Every row comes from one small tree of marks. Brackets hold a mark, then the marks that hang from it, in the order of their numbers. Every link used is in the known rows. Which tree was each row made from?
Known rows:
[Z_118 Z_129]: [ 0.89  0.90 -0.10  1.30 -1.83  3.00  0.70  0.46 -0.55  2.77  1.12  1.06
 -1.37 -0.84  2.26 -1.40 -1.83  2.24  0.34 -0.99 -1.47 -1.50 -2.33  2.06]
[Z_480 [Z_129 [Z_64 [Z_847 [Z_121 Z_667]]] Z_118]]: [ 0.21  0.86 -0.43 -2.35  1.88  0.26 -1.64 -1.33  0.80 -1.01  0.88  1.91
 -0.27  1.36 -3.19 -0.62  1.35 -0.13  2.99  2.45  2.12  1.22  0.05  2.65]
[Z_129 [Z_64 Z_847] Z_480]: [-0.64 -0.43 -0.51  0.52 -0.17 -1.44  0.65 -0.22 -0.55 -0.59 -1.97  2.63
 -1.10  2.32  1.91  0.75 -1.25  0.47 -0.19  1.22  0.41 -0.35  0.51  2.12]
[Z_129 Z_118]: [-0.35 -0.39 -0.39 -0.37 -0.23  0.92 -0.42  0.32 -1.18  2.14  1.51  1.98
 -1.66  1.98  2.55  0.65 -0.44  1.70 -0.55  2.28 -0.98 -0.53 -0.82 -1.04]
[Z_667 Z_35 [Z_121 [Z_847 Z_64]]]: [-1.20  0.43  2.63  2.92  0.08 -0.83  0.54  2.11 -1.75 -1.02  0.39 -1.73
  1.95 -2.65 -0.59  0.23  3.36 -1.14 -2.38 -1.52  0.85  1.34  2.13  0.16]
[Z_121 [Z_667 Z_35] [Z_847 [Z_64 Z_129]]]: [-2.33  0.62 -1.93  4.00 -0.58 -1.42  0.15 -0.81  2.37 -0.35  1.18  0.07
  0.58 -2.89 -4.56  1.33 -0.42 -0.92 -1.04 -0.02 -0.31  1.15 -1.24 -3.13]
[Z_35 [Z_667 [Z_121 [Z_847 [Z_64 [Z_129 Z_118]]]]]]: [-4.07 -1.69  0.83 -0.79 -0.17 -0.02 -1.24  0.98 -1.06 -1.88 -0.21 -0.84
  0.87  0.30 -0.28 -0.73  0.83  0.90 -1.60  1.50 -0.77 -0.09 -0.62 -2.89]
[Z_64 [Z_129 Z_480]]: [ 1.53  0.88  0.93  1.25 -1.69  1.05  1.45  0.55  0.15 -0.24 -1.14  0.67
 -1.67  1.01  7.24  0.11 -1.26 -0.33 -0.32  0.89 -1.28 -1.02 -0.85 -1.76]
[Z_847 [Z_64 Z_129] [Z_121 [Z_667 Z_35]]]: [ 0.69 -0.13  0.92 -0.51  0.70 -0.32  0.63 -1.35  2.10 -0.97 -0.13 -3.95
  1.94 -4.97 -3.56 -0.10  0.76 -2.45  0.06 -2.44  2.77 -1.02 -0.49 -1.27]
[Z_847 [Z_64 [Z_129 Z_118]] [Z_121 Z_667]]: [ 0.33 -0.51 -0.71 -2.99  0.89 -0.49 -0.47 -2.28  1.38  0.42 -0.17 -1.88
  1.35 -3.22 -3.13  0.80 -0.19 -1.38  0.43 -0.77  1.14 -1.15 -1.14 -2.78]
[Z_667 Z_35 Z_121]: [ 0.31  0.11  4.93  2.05  0.09  0.49  2.03  2.44 -2.32 -1.64  0.98 -2.52
  0.40 -1.15  3.56 -0.86  3.01 -0.43 -0.65 -1.13  2.38  0.51  1.86  0.63]
[Z_118 [Z_129 [Z_64 [Z_847 Z_121]]] Z_480]: [ 1.79  0.76 -0.85 -2.44  1.50  2.37 -1.84 -1.26 -1.00  1.26 -0.89 -0.33
  0.06 -0.94 -1.33 -1.31 -2.75  1.67  0.64 -2.60 -1.84 -0.39  0.16  3.72]
[Z_667 Z_35 [Z_121 [Z_847 [Z_64 Z_129]]]]: [-0.75  0.71  2.59  3.02  0.11 -0.15  0.64  1.98 -1.64 -2.06 -0.19 -1.65
  2.19 -2.60  1.14  0.41  3.51 -1.93 -1.67 -1.43  0.41  1.10  2.14 -1.16]
[Z_64 Z_129 [Z_847 [Z_121 Z_667]]]: [ 1.96 -2.03 -0.45 -1.24 -1.00  0.40  1.05  0.85  1.52 -0.60 -0.23 -2.61
  0.50  3.05 -1.18 -0.04  1.47 -1.48  2.29 -0.22  0.42 -1.77  0.75 -1.39]
[Z_667 Z_35 [Z_121 Z_847]]: [-0.20  0.18  3.58  3.32 -0.23 -0.50  1.23  2.70 -1.80 -0.98  0.65 -1.13
  0.37 -1.80  1.47 -0.65  3.30 -0.24 -1.90 -0.50  0.65  1.72  2.33 -0.37]
[Z_480 [Z_129 [Z_64 Z_847] Z_118]]: [ 0.14  1.32 -1.18 -0.82  1.11  1.47 -1.96 -0.21 -0.45 -0.98  0.98  3.42
 -0.41  2.94  0.10 -0.34  1.56  0.16  2.57  3.11  1.03  0.60  0.35  3.63]
[Z_64 [Z_129 Z_118]]: [ 0.88  0.14 -0.23  0.05 -1.05  2.31 -0.12  0.45 -0.62  0.05  0.48  1.65
 -1.43  2.25  5.41  0.81  0.01  0.11  0.54  2.38 -1.65 -0.95 -0.63 -2.96]
[Z_129 Z_480]: [ 0.33  0.36  0.90  0.96 -0.99 -0.93  1.33  0.65 -0.26  1.87 -0.40  1.39
 -1.89  0.60  4.79 -0.15 -1.67  0.87 -1.71 -0.01 -0.65  0.19 -1.21  0.75]
[Z_667 Z_121]: [ 0.49 -0.10  2.23 -0.17 -2.09 -0.31  1.53  2.05 -2.81  0.21  1.07 -1.70
 -0.46 -0.79  3.51 -0.81  1.57  1.09  0.04  0.32  1.28 -0.05  0.84  0.91]
[Z_64 Z_847]: [ 0.18 -1.87 -1.83  0.68 -1.99  0.27  0.62  2.58 -0.74  1.42  1.42 -0.11
  0.19  5.12 -0.08  0.28  1.27  0.27  0.62  0.77 -0.16 -1.22  0.40  2.59]
[Z_64 [Z_129 [Z_118 Z_480]]]: [ 1.29  0.79 -0.72 -1.17  0.30  2.34 -1.29 -0.21 -0.92  0.27  0.41  0.84
 -1.28  1.89  5.43  0.84 -1.24  0.67  0.08  1.48 -2.87 -0.14 -0.25 -3.01]
[Z_35 [Z_667 [Z_121 [Z_847 Z_64]]]]: [-3.94 -1.87  0.76 -0.25 -1.02 -1.06 -0.63  1.84 -0.91 -0.93  0.11 -1.64
  0.73 -1.41 -1.84 -1.63  0.86  1.48 -2.00  0.83  0.43 -0.07 -0.82 -0.28]
[Z_480 Z_129]: [ 1.89  2.33 -0.02  0.75 -1.23  1.09 -0.17  1.81  0.18  0.79  2.24  0.55
 -0.99 -0.12  2.01 -2.05  1.16  0.22  1.39  1.68  1.03  0.88 -1.11  5.02]

Write each row's tree:
[ 1.04 -1.18  0.02 -1.02 -0.44 -0.78 -0.09  0.88 -0.49 -0.42 -1.25 -0.24
 -0.20 -0.17 -2.40 -0.61  0.84  0.16  1.25  1.52  2.00 -1.18  1.09  3.34] -> [Z_129 [Z_64 [Z_847 Z_121]]]
[ 1.20 -0.93 -0.71  0.77 -1.41  0.96  1.28  1.36 -0.04 -0.91 -1.12  0.58
 -0.03  6.40  5.33  0.98  0.49 -1.24  0.43 -0.11 -1.65 -1.58  0.67 -0.85] -> [Z_64 [Z_129 Z_480] Z_847]
[ 0.54 -1.90  0.09 -2.62  1.20  0.24  0.52 -1.41  1.19 -0.75 -1.34  0.43
  0.30  5.53  1.48  1.36  0.42 -1.37  0.79 -0.71 -1.36 -1.09  0.63 -4.51] -> [Z_64 [Z_129 Z_118 Z_480] [Z_847 [Z_121 Z_667]]]
[-0.05 -0.41  1.07 -0.58  0.90 -1.78  0.63 -0.86  1.60  0.77  0.70 -3.84
  1.87 -5.29 -5.71 -0.37  0.61 -1.50 -0.63 -2.58  3.26 -0.49 -0.76  1.05] -> [Z_847 Z_64 [Z_121 [Z_667 Z_35]]]
[-2.81  0.67 -3.63  1.25 -0.47 -2.21 -0.67 -2.60  1.95  1.16  0.33  2.54
 -0.16 -0.69 -2.51  2.48 -2.46  0.12 -1.37  0.91 -2.22  1.32 -2.00 -4.97] -> [Z_121 Z_667 [Z_847 [Z_64 [Z_129 Z_118 Z_480]]]]
[ 1.65  2.92 -0.84 -1.20  1.10  0.54 -2.31  0.08 -0.49  0.12  1.10 -0.07
 -1.04 -2.02  0.88 -1.55 -1.65  0.83  0.75  1.09 -0.01  2.40 -0.11  5.20] -> [Z_118 [Z_480 [Z_129 Z_64]]]
[ 0.56 -0.84  0.89 -1.13  0.54 -1.72  0.54 -0.38 -0.28 -0.51 -2.76  1.00
 -0.45  0.79  0.02  0.03 -0.61 -0.29 -0.12  0.00  1.37 -0.62  0.93  2.32] -> [Z_129 [Z_64 [Z_847 Z_121]] Z_480]
[ 2.59 -1.83 -0.70 -3.66  1.44  1.98 -1.51  0.47 -0.55 -0.42 -0.73 -1.21
  1.22  5.28  1.28  0.65  1.40 -1.37  0.69 -0.67 -2.20 -1.09  2.32 -1.95] -> [Z_64 [Z_129 [Z_118 Z_480]] [Z_847 Z_121]]
[-2.38  0.59 -4.78  0.36  0.06 -1.70 -1.89 -2.33  1.38  1.44  1.09  1.10
  0.18 -1.67 -4.23  2.34 -2.70  0.44 -1.28  0.89 -2.82  1.77 -1.55 -4.33] -> [Z_121 Z_667 [Z_847 [Z_64 [Z_129 [Z_118 Z_480]]]]]
[-0.74  0.92  3.33  3.12  0.51 -0.46  0.91  1.29 -1.49 -2.16 -1.00 -1.06
  2.00 -1.67  2.41  0.59  2.82 -2.17 -2.73 -2.01  0.13  1.45  2.12 -1.79] -> [Z_667 Z_35 [Z_121 [Z_847 [Z_64 [Z_129 Z_480]]]]]
[ 1.28 -0.78  2.87 -0.08  0.21 -1.40  1.58  0.12  1.89  0.63  1.11 -3.27
 -0.75 -4.24 -3.26 -1.49  0.52 -0.10  0.21 -0.86  2.84 -0.05 -0.58 -0.23] -> [Z_847 [Z_121 [Z_667 Z_35]]]
[ 0.65 -2.45 -0.90 -1.45 -0.85 -1.23  0.95  1.20  0.99  1.30  0.96 -2.21
  0.42  2.12 -4.29 -0.47  1.16  0.19  1.24 -0.38  1.29 -1.23  0.51  1.24] -> [Z_64 [Z_847 [Z_121 Z_667]]]
[-0.54  0.65 -1.11 -2.16  1.99  0.21 -2.72 -1.90 -1.79  0.49  0.12  2.41
 -1.69 -0.91  0.96  1.09 -3.08  2.18 -0.30  2.67 -1.00  1.11 -0.04 -0.03] -> [Z_129 Z_64 [Z_118 Z_480]]
[ 2.66  1.76 -0.86 -2.68  1.73  0.26 -2.58  0.31 -0.40 -0.27  0.41 -1.31
  0.41 -0.58 -1.33 -1.84 -0.18 -0.30  1.10 -0.15  0.43  1.85  1.34  5.49] -> [Z_118 [Z_480 [Z_129 [Z_64 [Z_847 Z_121]]]]]
[ 0.22  2.05  0.76  0.95 -0.37  1.46  0.66 -1.90 -0.39  1.19 -1.45  3.29
 -1.96 -2.03  3.43 -0.76 -3.83  2.28 -0.01 -0.82 -1.01 -0.82 -2.19  2.05] -> [Z_118 [Z_129 Z_64 Z_480]]
[-0.18  0.22  0.30 -0.59  0.60  0.75  0.81 -2.84  0.72  0.81 -1.79  1.83
 -0.90 -0.50 -0.78 -0.57 -2.89  1.41  0.89 -2.15 -0.04 -1.13 -1.33  1.28] -> [Z_118 [Z_129 [Z_64 [Z_847 [Z_121 Z_667]]] Z_480]]
[-1.91 -0.76 -0.93 -1.06  1.74 -0.69 -0.68 -1.86 -1.08 -0.44 -1.67  4.86
 -0.93  4.80  2.20  2.07 -1.27  1.05 -0.44  1.86 -0.72 -0.02  0.68 -0.59] -> [Z_129 [Z_64 Z_847] Z_118 Z_480]
[ 1.61  1.74 -1.17 -2.80  1.98 -0.47 -2.11 -0.74  0.67 -0.26  1.01 -1.21
 -0.09 -0.97 -3.09 -1.51 -1.08  0.25  1.89  0.21  0.90  2.10  0.55  4.28] -> [Z_118 [Z_480 [Z_129 [Z_64 [Z_847 [Z_121 Z_667]]]]]]
[-2.54  0.93 -1.42  3.73  0.01 -1.85  0.39 -1.46  2.60 -0.39  0.29  0.80
  0.48 -2.22 -2.92  1.61 -1.24 -1.07 -2.02 -0.57 -0.51  1.40 -1.19 -3.93] -> [Z_121 [Z_667 Z_35] [Z_847 [Z_64 [Z_129 Z_480]]]]
[ 1.71 -1.96  0.73 -0.08 -0.09  0.85  1.42  0.99  1.70 -1.67 -0.16 -2.84
  0.93  2.76 -1.24 -0.24  2.31 -2.04  1.65 -0.88  1.21 -1.55  1.39 -1.61] -> [Z_64 Z_129 [Z_847 [Z_121 [Z_667 Z_35]]]]
[-2.22  0.47 -3.91  2.10 -1.98 -2.12 -0.16 -1.04  1.84  1.11  1.00  0.65
  0.03 -2.55 -4.30  1.52 -1.74  0.28 -0.44  1.25 -0.90  0.78 -2.09 -2.85] -> [Z_121 Z_667 [Z_847 [Z_64 Z_129]]]
[ 1.63 -1.46  0.21 -1.46 -0.24 -0.33  1.53 -0.07  1.64 -0.80 -1.45 -1.29
  0.39  3.85  0.97  0.51  0.49 -1.65  1.15 -1.34 -0.15 -1.22  0.56 -2.34] -> [Z_64 [Z_129 Z_480] [Z_847 [Z_121 Z_667]]]
[ 0.87  0.58  0.87 -0.63  0.44  1.75  0.48 -1.40 -0.28  0.78 -2.34  1.97
 -0.44  0.13  1.14 -0.94 -1.82  1.21  0.36 -2.26 -0.68 -1.29 -0.62  2.64] -> [Z_118 [Z_129 [Z_64 [Z_847 Z_121]] Z_480]]
[-1.28  0.32  2.49  2.21  0.92  0.35 -0.08  1.06 -1.93 -2.00 -0.02 -0.53
  2.08 -1.33  1.27  0.74  3.65 -1.63 -2.03 -0.96 -0.23  1.37  2.31 -2.67] -> [Z_667 Z_35 [Z_121 [Z_847 [Z_64 [Z_129 Z_118]]]]]
[-2.78  0.17 -4.07  1.82 -1.94 -2.98 -0.22 -0.89  1.78  2.36  1.72  0.71
 -0.17 -3.02 -6.32  1.33 -1.90  1.02 -1.27  1.14 -0.55  1.41 -2.04 -1.22] -> [Z_121 Z_667 [Z_847 Z_64]]
[ 1.00 -0.04  0.09 -0.30 -0.43  2.36  0.11 -0.45 -0.67  0.86 -0.97  1.05
 -0.12 -0.78 -1.10 -1.41 -0.87  1.29  1.47 -1.11 -0.10 -2.11 -0.68  3.49] -> [Z_118 [Z_129 [Z_64 [Z_847 Z_121]]]]
